What can hang from each mark
regumob: riru
govur: kugo
viles: genez kugo
kugo: befu govur guzis vifo
tuno: riru siku
befu: genez kugo riru
guzis: genez kugo
riru: vifo
genez: befu kugo vifo
peve: tuno
vifo: genez riru

Every row comes from one small tree of marks. Brackets hold a mark, then the marks that hang from it, in alphabetical order. Every link used is in the known rows. Which tree was each row made from?
In the rows, zero is written as 128.
Known rows
{kugo govur}: [117 140 142 149 137  80 139 136 156 100  89 119 104 112 109  98 152 113
 120 120 101 125 102 141  73 121 129 126 133 119 101 149 111 135 119 183
  95 129 138 125 108]
{befu {genez {kugo govur} vifo}}: [122 130 170 161 135 107 134 152 151 102  78 135  97 121  76  75 132 155
 102 110  80 117 115 157  49  73 146 136 116 135  84 121 115 149 121 177
  27 135 133 123  92]
{befu genez kugo}: [110 148 147 141 150  66 121 123 156  93 101 146  95 136 109  80 145 132
 118 150  77 139 114 129 115  94 131 172 148 126 113 123 114 117 115 179
  64 130 143 120 113]
{guzis {genez befu vifo} kugo}: [107  96 150 145 174  88 126 136 146  96  90 115  93 139 117 104 142 144
 176 141  74 121  99 154 118  85 151  84 122 140 143 129 107 144 121 174
  69 116 126 102 114]
{vifo {genez befu kugo} riru}: [103 119 157 130 115  75 131 121 106  81  71 152 123 130 146  87 138 107
 108 139 123 106  76 125 101 115 124 126 134 123  98  84 134 140 122 215
  71 145 145 125 132]
{kugo befu}: [115 127 138 147 148  98 123 135 160 106  86 122  81 117 117  80 167 120
 136 148  96 132 110 142  90 137 122 130 158 122 125 134 132 124 119 171
 103 131 135 131 131]
{genez kugo}: [118 153 149 160 138  91 123 138 128  97  85 132 100 110 117  94 157 132
 116 132  94 117 112 140  88 112 121 138 152 124 105 136 136 125 123 189
  63 141 144 122 115]
{peve {tuno riru siku}}: [ 98 128 145 125 147  65 137 133 136 111  63 127 113 113 119 103 161 136
 115 131  96 137  66 122  52 128 130 144 148 123 126 146 103 125 120 160
  74 124 155 116 128]
{befu genez {kugo guzis vifo} riru}: [108 142 179 152 181  52 127  99 148  93 111 147  78 112 119  93 111 165
 116 143  87 165 161 102  96  81 112 174 133 117 108 136  96 129 115 177
  46 117 154 115 105]
{tuno {riru {vifo {genez kugo}}} siku}: [101 141 145 142 130  73 141 106 117 105  61 153  99 131 128  91 146 139
  92 148 122 119  61 126  46 118 107 157 124 135 112 141 112 138 126 181
  69 147 140 100  98]
{tuno riru siku}: [105 151 142 121 149  58 142 116 153 109  75 124 103 117 122  99 153 127
 119 140  93 137  74 126  60 122 121 145 139 129 124 151 119 120 119 178
  87 132 142 118 120]
{regumob {riru {vifo {genez kugo}}}}: [109 129 137 170 125 101 123 133 107  97  64 150 105 127 113 102 139 125
 105 142 123 120  97 134  97 137 123 142 136 134 133 102 112 142 132 184
  78 133 146 104  93]
{riru {vifo genez}}: [112 120 131 152 136  70 129 119 142  95  83 156  96 134 117  87 138 108
 114 148 107 118  79 132  79 136 120 131 138 126 123 140  98 144 120 177
  91 134 138 117 114]
{befu genez {kugo govur} {riru vifo}}: [117 124 158 140 145  43 138  90 164  94 121 147  89 139  91  70 123 139
 110 143  87 145 118 121  64  69 121 186 115 132 100 138  91 145 113 165
  41 127 124 106  86]
{viles genez kugo}: [100 148 133 178 148  93 128 143 129 106  82 144 107 101  99 102 167 111
 143 143  99 144 121 145  70 116 131 121 146 131 153  86 123 130 120 154
  57 122 137 128 101]
{guzis genez {kugo {befu riru} govur}}: [121 114 165 165 169 103 138 125 169 102  90 111  73 131 130  99 169 138
 155 154 100 139 114 145  48 102 114 124 133 133 128 123 104 140 124 159
 104 114 128 100  90]
{tuno {riru vifo} siku}: [104 134 135 125 147  40 142 106 149 113  82 129  98 122 108  90 145 134
 112 146  93 135  73 125  50 125 118 143 128 135 131 172 110 134 116 162
  78 136 129 109 109]
{regumob {riru vifo}}: [113 127 125 148 144  81 125 134 138 105  84 124 102 115  99  98 138 119
 125 137  96 137 107 131  99 140 129 124 138 136 157 132 106 138 123 171
  82 122 133 116 105]
{tuno {riru {vifo {genez befu}}}}: [101 100 131 118 142  30 137  94 134  98  93 137  95 146 127  83 131 111
 116 145 112 105  88 121 109 116 115 122 116 128 115 154 109 150 116 175
  94 138 134 103 130]
{riru {vifo {genez kugo}}}: [111 132 141 167 127  84 125 120 118  95  77 160  93 126 117  86 149 128
 106 140 116 108  89 136  72 121 116 139 139 131 107 135 110 142 125 182
  68 145 140 110 103]
{befu {kugo {vifo riru}}}: [107 159 156 130 143  42 132 124 131  96  90 148 118 122 131  88 136 126
 118 147 116 169  77 104 108 126 117 144 145 118 113 148 118 137 121 229
 101 123 160 119 118]
{riru {vifo {genez {kugo befu govur}}}}: [114 123 146 167 121 127 137 137 132 103  72 138  83 133 115  73 162 129
  90 140 135 113 107 151  54 122 111 139 126 130  87 122 116 154 125 180
  87 141 133 110  93]
{kugo befu {vifo riru}}: [118 121 156 139 145  82 132 149 149 112  70 132  97 108 132  73 150 125
 119 149 133 156  87 123  71 136 113 121 153 122 125 145 128 141 121 204
 108 124 147 128 134]
{befu {genez vifo} {kugo guzis} riru}: [108 141 169 140 177  44 126  93 164  90 105 150  68 142  93  85 117 158
 139 138  32 147 142 106  75  81 155 151 123 127 111 124 109 130 114 168
  24 120 140 136 106]
{guzis genez}: [107 125 137 157 157  74 129 122 159 101  85 135 100 127 136 111 145 115
 144 150  81 118  96 138  91 131 116 104 155 124 135 151 111 123 125 166
  92 125 145 106 105]
{genez befu {kugo vifo}}: [113 119 161 157 144 111 126 136 107 102  91 128 107  90 121  93 130 148
 122 123 131 118 135 135 127  84 108 131 133 122  97 142 125 139 123 204
  49 141 143 103 125]
{viles {kugo befu vifo}}: [113 126 147 174 152 164 128 158 129 111  89 128  77  93 114  88 159 137
 144 141 114 159 125 143  82 118 104 135 144 123 135 135 125 137 123 167
  93 121 142 118 122]
{riru {vifo {genez befu {kugo govur}}}}: [104 111 146 154 115 102 140 121 111  91  88 137 106 128 121  89 136 121
  99 124 138  92 111 147 104  98 124 131 105 128  80 119 107 155 123 184
  63 144 131 100 100]
{guzis genez {kugo vifo}}: [113 115 160 172 179  98 125 150 141 106  84 125  97 110 133 109 148 152
 143 150 114 147 102 141  99 110  93 110 145 130 139 166  91 138 126 183
 102 115 147  96 100]
{regumob {riru {vifo genez}}}: [109 115 125 156 138  81 128 127 131  98  70 141 100 131 113 100 136 103
 112 146 115 128  89 128 115 155 126 130 135 133 150 113  99 145 125 177
  98 122 143 115 101]
{vifo {genez {befu {kugo govur}}} riru}: [ 92 140 147 114 115  43 145 111 129  75  90 145 131 154 142  91 136  86
 109 144 125 128  65 119 121 118 144 139 114 118  81  92 112 145 119 233
 104 130 151 120 121]
{tuno {riru {vifo genez}}}: [107 126 134 134 141  35 136 112 142 106  76 147  88 144 124  84 140 110
 113 148 104 120  73 118  76 143 112 130 132 130 112 175 108 148 119 175
 104 135 145 112 116]
{govur {kugo {befu {riru vifo}}}}: [129 110 146 156 153 113 126 109 139 111 110 131  60 118  92  73 157 152
 137 145  74 131 110 137  50 132 134 132 141 135 116 116 128 142 118 155
  89 131 123 118 107]
{govur kugo}: [120 147 141 164 151 103 126 144 125  98 101 130  92 108 101 100 160 137
 136 125  76 122  99 144  80 138 149 117 152 129 101 124 128 124 120 185
 102 135 144 127 113]
{vifo riru}: [113 138 145 125 135  49 132 134 153  95  81 141 114 121 129  90 149 108
 125 134  93 136  72 122  65 132 129 121 153 123 129 134 129 133 117 198
  92 131 142 143 129]
{genez {kugo befu govur guzis vifo}}: [113 153 175 191 156 129 138 153 129 111  79 110  79  88 124  94 157 163
 107 119 129 139 164 143  74 119 103 118 124 118  80 137 123 142 125 184
  83 130 152 114 101]

Write each row's tree
[ 89 116 117 134 129  67 128 106 110  85  90 140 113 144 118 101 132 106
 126 157 118 130 105 123 170 126 140 147 119 129 137  89 103 142 124 194
  90 125 141 101 109] -> {regumob {riru {vifo {genez {befu kugo}}}}}
[110 121 137 172 130 126 121 139 115 105  58 136  89 129 114  89 158 126
 104 158 133 128 109 140  93 146 117 140 141 133 134  87 124 145 132 175
  89 132 139 109  94] -> {regumob {riru {vifo {genez {kugo befu}}}}}
[113 135 156 170 122 129 137 137 128 102  65 132  92 129 130  85 171 121
  96 134 132 113 111 154  74 133 118 134 134 121  79 105 125 140 130 189
  92 139 144 122 103] -> {vifo {genez {kugo befu govur}}}
[111 126 153 170 152  95 126 127 142 106  71 136  94 136 113 105 137 148
 138 137  69 108  90 146  66 114 143  93 140 135 116 143 122 137 130 183
  53 131 143 106  91] -> {guzis {genez kugo vifo}}
[ 97 111 146 123 168  45 135  73 153  92 113 136  89 162 119 102 113 132
 170 158  57 122  97 119 113  88 159 119 123 131 117 126 114 137 123 187
  52 122 133  95 104] -> {guzis {genez {befu kugo riru} vifo}}
[118 107 141 140 142  59 131  91 146  95  90 158  87 136 123  88 121 115
 116 148 104 122  88 112  56 120 118 145 135 124 120 142 100 148 120 171
  75 131 132 115 112] -> {befu {riru {vifo genez}}}
[117 122 149 134 153  40 124  88 162  93 119 154  78 138  95  70 122 143
 122 160  80 142 113 114  76  71 120 189 139 133 122 135 102 134 111 163
  41 129 125 111 102] -> {befu genez kugo {riru vifo}}
[ 99 129 149 124 133  62 145  78 132  75 106 142 108 150 130  97 125  97
 122 143 112 125 102 116 125  98 134 161 110 116  72 110 103 144 120 204
  80 129 146 110 114] -> {vifo {genez {befu {kugo govur} riru}}}
[113 116 171 162 172 114 122 146 159 112  84 129  67  96 113  80 140 165
 116 142 102 148 165 133  96 111  98 134 143 116 125 131 109 130 116 156
  70 124 148 128 127] -> {kugo {befu genez} guzis vifo}
[ 97 129 136 129 137  57 144 100 139 107  65 148  96 141 126  92 140 124
  99 153 114 128  53 119  51 135 116 139 125 131 124 152  97 140 121 169
  87 134 139 107 109] -> {tuno {riru {vifo genez}} siku}
[ 89 160 142 188 161  90 130 142 126 101  84 140  94  95 113 116 168 124
 155 132  76 145 161 140  73 120 133 107 137 127 149  82 122 128 119 144
  50 115 148 139  95] -> {viles genez {kugo guzis}}
[115 125 164 157 160 112 137 147 184 108  81 114  64 128  91  73 143 155
 125 122  65 129 154 151  50 108 152 113 114 126 105 113 112 145 116 151
  60 123 133 138 110] -> {kugo {befu {genez vifo}} govur guzis}
[102 126 150 182 157 134 128 158 126 124  74 136  92  90 104  87 170 129
 130 150 136 165 136 146  78 115 107 119 148 127 154  92 122 140 124 164
  73 119 147 118 104] -> {viles genez {kugo befu vifo}}
[111 116 158 137 136  69 136 134 130  94  59 162 120 118 144  93 122 108
  94 142 141 147  57 112  79 145 107 116 145 118 108 139 105 149 125 228
 110 126 162 124 129] -> {kugo {vifo genez riru}}
[106 104 166 140 135 102 134 135  99  91  79 147 122 115 133  91 126 124
 106 131 137 127  68 125 103 137 141 106 131 122  95  87 112 150 123 228
 109 135 156 118 128] -> {govur {kugo {vifo {genez befu} riru}}}
[126 119 172 164 158 114 125 127 133 114  85 131  77  98 117  80 142 155
 114 141 128 143 130 122  68 104  91 153 151 121 101 139 138 138 128 188
  59 136 145 110 118] -> {genez {kugo {befu riru} vifo}}
[127 136 163 171 160 106 137 163 138 101  87 113 104  95 106  97 154 143
 116 116 129 156 110 142  91  99 103 133 125 128 104 162  90 148 121 199
 101 119 145 111 104] -> {guzis {kugo govur vifo}}
[122 128 185 153 128  98 138 153 137 103  74 148 121  97 111  70 126 150
  75 121 138 142  97 134  48  83 105 143 128 126  81 124 113 151 123 209
  55 133 150 114  98] -> {befu {genez {kugo govur {vifo riru}}}}
[125 105 175 183 161 149 120 157 143 117  92 131  75  99  94  69 153 173
 116 139 105 142 126 153  74 116 121 139 148 127 106 111 115 133 121 172
  89 132 145 116 120] -> {govur {kugo {befu genez} vifo}}
[101 137 159 172 138  87 150 160 125 110  71 145 133  88 104  96 149 112
 112 123 138 168  98 133  39 110 121 107 124 127 126  88 106 157 124 198
  77 115 153 120  89] -> {viles genez {kugo govur {vifo riru}}}
[114 117 149 161 171 114 122 146 159 106  81 112  74 130 137  97 183 137
 162 166  90 139 107 153  91 121 117 113 156 132 155 129 113 126 123 161
 112 117 133 112 109] -> {guzis genez {kugo befu}}
[104 137 139 132 140  41 130  79 137  86 103 168  92 151 118  85 130 116
 118 160  99 138  83 106  86 118 120 168 133 126 116 138 101 142 119 190
  80 130 141 107 103] -> {befu kugo {riru {vifo genez}}}
[ 95 126 167 168 160  45 128  93 119  99  91 131  96  97 121 107 143 140
 133 133 103 119 174 118  98  81 121 115 129 125 107  72 130 132 120 162
   4 133 139 124 106] -> {viles {genez {befu riru} {kugo guzis}}}
[122 102 172 133 150  93 128 150 161 111  73 138  92 109 121  61 136 140
 103 151 123 158  98 127  72 110 102 138 151 124 131 111 122 141 118 189
  87 125 144 129 131] -> {kugo {befu genez} {vifo riru}}
[118  92 151 115 157  62 130  94 155  96 100 127  90 128 101  87 111 129
 154 124  67 115 107 126  93  87 157 118 121 129 115 130 124 145 119 178
  39 127 126 125 135] -> {genez {befu riru} vifo}
[101 168 160 154 154  61 136 124 157  87 104 131  91 129 113  91 145 142
 119 129  74 142 155 128 101  92 133 154 122 120  93 121  98 126 113 171
  66 121 149 128  95] -> {befu genez {kugo govur guzis}}
[102  92 125 140 131  91 126 121 121  91  81 136 106 130 118 106 122 101
 132 144 126 116 103 131 144 136 134 121 120 129 148  94 102 147 124 174
  83 125 133 110 118] -> {regumob {riru {vifo {genez befu}}}}
[110 159 157 175 153 121 121 138 132 103  81 120  66 107 126  92 173 153
 130 134  81 125 163 141  81 123 120 124 150 119 108 117 142 120 122 161
  72 136 144 133 115] -> {genez {kugo befu guzis}}
[104  95 127 140 135  73 130 107 131  89  91 147  98 131 127  87 132 106
 124 143 116 100  92 132 126 117 131 126 123 125 119 129 104 147 117 171
  83 137 128 112 130] -> {riru {vifo {genez befu}}}
[ 97 132 142  95 138  36 133 117 137  86  96 139 113 151 113  79 127 114
 144 137  71 140  72 118 113 103 173 120 122 133 115 112 132 141 117 224
  73 128 138 125 134] -> {genez {befu kugo} {vifo riru}}
[110 113 165 142 125  98 143  95 121  83  90 140 107 123 132  97 127 116
 109 122 132  99 117 132  94  83 123 148 113 122  66  95 116 147 124 194
  51 143 139 107 110] -> {vifo {genez {befu riru} {kugo govur}}}
[109 118 161 147 145  88 128 139 151 112  58 133  92 144 132  83 154 140
 132 154  81 125  66 142  40 129 146  88 147 137 133 107 143 144 130 197
  83 131 140 116 106] -> {guzis {genez {kugo befu} {vifo riru}}}
[110 116 164 182 158 126 129 140 133 117  69 130  86 110 141  97 156 157
 119 155 130 130 124 146  86 120  92 110 156 123 122 144 122 134 134 187
  88 130 149  88 100] -> {guzis {genez {kugo befu vifo}}}
[119 118 166 147 141 125 132 145 113 106  64 148  99 119 132  80 154 130
 102 146 131 146  66 130  58 167 124 113 149 124 108  93 120 148 126 216
 135 131 160 129 122] -> {govur {kugo befu {vifo genez riru}}}
[126 110 167 140 146 113 124 152 155 109  78 135  82 138  86  55 151 156
 121 135  61 133  78 146  29 122 174 111 142 140 120  77 137 144 117 181
  80 129 135 148 122] -> {govur {kugo {befu {genez {vifo riru}}}}}
[114 151 167 188 170 112 128 143 118 102  98 126  85  85 112 109 143 163
 126 113  88 138 137 130  84 139 133  98 138 120  92 141 111 134 122 186
  97 123 160 123 107] -> {govur {kugo guzis vifo}}
[131 107 178 170 162 145 128 171 161 110  83 113  85 104 103  65 161 164
 110 135 140 160 135 157  78  80 102 156 130 131 113 126  94 149 118 173
  91 119 134 117 112] -> {guzis {kugo {befu genez} govur vifo}}
[ 93 117 146 124 164  44 132  72 146  87 117 137  99 146 142 112 127 124
 159 165  82 124 114 114 133  91 130 134 135 121 117 122 114 124 122 176
  65 124 137  88 110] -> {guzis {genez {befu kugo riru}}}
[ 98 126 149 159 143  60 122 124 118 107  80 130 118 102 109  95 154 121
 119 135 124 112 139 140 117  90 124 113 137 131 117  77 133 130 122 181
  28 142 138 118 112] -> {viles {genez befu kugo}}
[114 118 168 130 158  74 127 141 177 104  70 135  70 131 109  64 136 148
 130 136  59 142 120 129  49 117 156 110 134 128 138  93 131 141 113 165
  62 122 137 155 128] -> {kugo {befu {genez {vifo riru}}} guzis}
[118 116 167 140 148 108 128 159 132  98  57 141  96 126 145  75 164 127
 109 153 146 164  66 128  87 130 103 131 147 126 128 120 108 150 124 215
 130 123 152 129 128] -> {guzis {kugo befu {vifo genez riru}}}
[105 134 167 198 179 104 132 138 120 108  94 126  83  99 129 128 139 169
 143 130  84 132 131 135  87 142 125  74 141 121 118 145 101 132 126 174
 109 114 162  98  85] -> {govur {kugo {guzis genez} vifo}}
[103 136 157 172 163  83 132 129 131  96  75 148  92 107 137 113 127 132
 111 130 120 133 126 119 100 148 109 117 135 111 102 150  96 138 124 189
 101 121 164 122 120] -> {kugo guzis {vifo genez}}
[118 142 170 144 137  72 129 149 119 101  73 146 116  97 124  83 136 137
  99 127 130 144  82 121  71 112 109 129 148 124 104 144 131 142 124 222
  73 138 154 121 113] -> {genez {kugo {vifo riru}}}
